What can hang from each mark:
neboben: misod mogama zefedo
misod: mogama neboben zefedo
bope: mogama zefedo
zefedo: bope misod
mogama: misod zefedo
radufis: mogama zefedo

Known rows, with every way that one mark hangs from another:
{mogama {zefedo bope {misod neboben}}}: [ 0.459  2.969  0.009 -1.305  2.637 -4.432  0.287 -3.386  2.434  0.112
 -0.681 -0.426  0.908  3.103 -1.422  0.865 -1.326 -1.165 -4.527]
{zefedo bope}: [-0.498  3.821 -0.313 -2.145  1.558 -2.693  0.023 -0.745  2.411 -0.847
 -1.476 -2.197  0.971  1.784 -1.540  2.319 -3.141 -1.112 -5.332]
{radufis {zefedo bope {misod mogama neboben}}}: [-1.044 -0.747  1.166 -1.884  2.071 -1.144 -1.175 -1.366  1.223 -2.921
 -1.090 -3.110 -1.223  0.591 -2.109  0.135 -1.109  0.960 -1.266]
{zefedo {bope mogama}}: [ 1.315  5.621 -0.200 -2.368  2.698 -2.149 -0.257 -0.601  0.611  0.081
 -1.527 -1.855 -0.384 -0.079 -1.300  3.167 -4.047 -1.166 -4.377]
{neboben zefedo}: [-0.286  2.896  0.757 -1.859  1.721 -1.074 -0.284 -0.298  0.694 -2.219
 -3.257 -3.268  1.312  1.736 -1.410  0.492 -2.134 -1.822 -5.557]
{radufis {zefedo bope {misod mogama}}}: [-0.495 -0.559  0.448 -1.920  1.119 -0.336 -1.054  0.597  0.289 -2.141
 -2.086 -1.285 -1.451 -0.302 -1.950 -0.481 -2.043  0.415 -2.129]
{bope mogama}: [ 1.910  5.485  0.192 -2.512  2.991 -1.264 -0.473 -0.368  0.726 -1.706
 -2.257 -1.554  0.703  0.386 -0.876  1.692 -3.276  0.471 -5.079]
{radufis mogama}: [ 0.961  3.596 -0.192 -2.346  1.372 -0.702 -0.059  1.458 -0.225 -0.795
 -2.052 -3.057  1.579  2.250 -1.430 -1.736 -1.976  1.963 -4.768]
{misod {neboben mogama zefedo}}: [-1.911  3.509  0.775 -1.450  3.752 -1.423 -1.374 -1.339  1.151 -2.917
 -2.014 -4.669  0.678  2.292 -1.553 -1.092  0.413 -1.366 -3.270]
{misod mogama neboben zefedo}: [-1.674  0.871  0.257 -3.534  2.615 -1.716  0.492  0.471  3.137 -3.774
 -1.797 -3.770  1.284  0.530 -1.860  0.714 -0.664  0.429 -1.432]
{neboben {misod mogama zefedo}}: [ 1.091  1.004 -0.154 -3.935  1.727 -1.514 -0.223  1.508  3.326  0.275
 -3.685 -1.576  1.763 -0.134 -0.683 -1.012 -1.145  1.200 -3.331]
{misod {mogama zefedo}}: [ 0.379  4.445 -1.282 -2.075  2.016 -1.785  1.154  1.359  2.658 -1.330
 -2.610  0.467  1.887  1.046 -1.376  0.164 -3.386  0.453 -3.125]
{radufis {zefedo misod}}: [ 0.524  0.760  1.552 -1.964  1.309 -0.650 -1.309 -0.407  0.254 -2.640
 -2.630 -1.669  0.776  1.588 -1.315 -2.117 -1.220  1.699 -5.120]
{bope {mogama misod} zefedo}: [ 2.957  4.755  1.064 -2.151  2.704 -2.447 -1.268 -2.175  0.493  3.106
 -2.314 -4.623  2.212  1.000 -0.265  0.364 -2.168 -1.651 -5.407]
{zefedo {bope mogama} misod}: [ 2.219  3.151  0.045 -1.843  2.863 -1.920 -1.543 -1.959 -0.350 -0.057
 -1.384  0.558 -1.456 -0.213 -0.985  2.367 -2.486 -1.559 -4.975]
{bope mogama {zefedo {misod neboben}}}: [ 3.889  3.729  1.934 -1.486  3.774 -3.918 -0.857 -3.360 -0.531 -1.804
 -1.413 -3.937 -0.183  0.965 -0.520  1.017 -0.832 -1.535 -3.893]
{misod neboben zefedo}: [-1.286  2.200  0.962 -3.436  2.486 -2.971  0.472 -0.698  2.881 -2.568
 -1.670 -4.368  2.399  2.157 -1.669  0.043 -0.658  0.226 -3.809]
{zefedo bope {misod mogama}}: [ 0.015  0.069 -0.813 -1.872  1.677 -1.375 -0.832 -0.970  1.545 -2.304
 -1.443  0.623 -1.042  0.099 -1.430  2.142 -1.449 -1.227 -3.674]
{neboben {misod mogama} {zefedo bope}}: [ 1.124  1.411 -0.063 -2.043  1.729 -1.228 -0.974 -0.215  1.762  1.380
 -3.552 -2.739 -0.060  0.025 -1.054  1.204 -2.460 -1.910 -3.519]
{zefedo {bope mogama} {misod neboben}}: [ 1.627  2.847  0.841 -1.893  3.815 -2.718 -1.481 -3.811  0.581 -0.814
 -0.402 -1.651 -1.191  0.703 -1.070  2.933 -1.275 -0.997 -4.217]

Rows:
[-1.736  1.403  0.414 -1.722  2.531 -1.604 -0.191 -1.253  1.490 -2.452
 -1.774 -4.827 -0.580  0.695 -2.257  3.032 -1.888 -2.491 -1.667] | {misod mogama {neboben {zefedo bope}}}
[ 1.912  2.250  1.852 -1.330  2.617 -4.644 -0.433 -3.663  1.294 -2.880
 -1.419 -4.121  1.273  2.764 -0.827  0.257  0.086 -1.626 -4.955] | {bope {zefedo {misod neboben}}}
[-0.750  0.808  1.749 -2.070  2.596 -0.985 -1.778 -4.197  2.489  0.921
 -2.120 -5.965  3.124  3.549 -1.007  0.564  0.271 -1.154 -5.983] | {mogama {misod {neboben zefedo}}}
[ 1.338  2.187  1.988 -1.948  3.124 -1.746 -1.718 -2.400 -0.798 -0.847
 -0.990 -3.385 -1.505  0.348 -1.625  0.412 -2.059  0.713 -2.584] | {radufis {zefedo {bope mogama} {misod neboben}}}
[ 0.815  3.566  0.374 -1.716  2.892 -1.205 -2.005 -0.259  1.226  0.659
 -3.907 -2.418  1.138  1.571 -0.369 -2.971 -0.089 -0.845 -5.303] | {neboben misod mogama zefedo}
[-0.607  3.004 -0.693 -3.204  2.522 -3.114 -1.159  1.057  2.670  2.708
 -2.584 -1.995  0.884  0.599 -0.949 -2.712 -0.632 -0.816 -3.569] | {neboben {misod {zefedo bope}} mogama}
[ 0.494  2.338  0.431 -3.950  2.635 -0.823 -1.331 -0.688  1.024  3.216
 -2.516 -2.664  2.139  0.189 -0.748 -0.433 -1.247 -0.230 -4.897] | {bope {mogama {misod zefedo}}}
[ 2.722  4.225 -0.911 -2.377  2.211 -2.228  0.422  0.542  3.851  1.684
 -3.516  0.846  2.638  1.333 -0.379 -0.928 -2.708  1.660 -4.216] | {neboben {misod {mogama zefedo}}}
[ 3.269  4.867 -0.243 -1.660  3.042 -2.138 -0.186 -1.171 -0.378  0.488
 -2.372  2.271  0.159  0.671 -0.555 -0.327 -2.596 -0.148 -5.071] | {bope {mogama {zefedo misod}}}
[-1.880  6.274 -1.078 -1.313  3.608 -4.173  0.369 -1.002  2.822  0.588
 -0.525 -1.954  1.012  2.726 -1.730 -0.865 -1.717 -0.926 -2.671] | {misod {neboben {mogama {zefedo bope}}}}
[ 0.252  4.078 -0.186 -3.481  2.398 -2.465  0.229  0.987  0.146  0.935
 -1.999 -2.389 -0.455 -1.130 -1.723  1.625 -3.570 -1.805 -2.820] | {misod {zefedo {bope mogama}}}
[ 0.556  4.388  1.146 -1.791  3.590 -2.033 -0.652 -2.329 -0.309 -0.518
 -1.611 -5.299 -0.949  0.462 -1.728  3.217 -2.865 -2.817 -2.924] | {misod {neboben {zefedo {bope mogama}}}}
[-2.724  2.990  0.203 -3.062  3.566 -2.685 -0.421  0.201  2.511 -2.695
 -1.420 -3.645  1.312  1.654 -1.646 -2.261  0.766 -0.019 -2.417] | {misod {neboben mogama} zefedo}
[-1.681  1.803  0.084 -1.784  2.668  0.317 -2.684 -1.458  1.334  1.878
 -2.798 -3.338  1.908  2.130 -0.877 -2.393  0.708 -1.809 -5.524] | {neboben {mogama misod} zefedo}
[-3.350  3.090 -0.196 -2.876  3.265 -3.428 -0.460  0.014  2.402 -1.020
 -0.732 -4.402  0.225  1.262 -2.045 -0.961 -0.111 -1.471 -1.625] | {misod {neboben mogama} {zefedo bope}}
[ 0.382  0.696  0.677 -1.828  0.598 -0.470 -1.215  1.279 -2.597  0.906
 -1.756 -3.443 -1.110  1.282 -2.099 -3.779 -1.738  1.768 -3.148] | {radufis mogama {zefedo bope misod}}
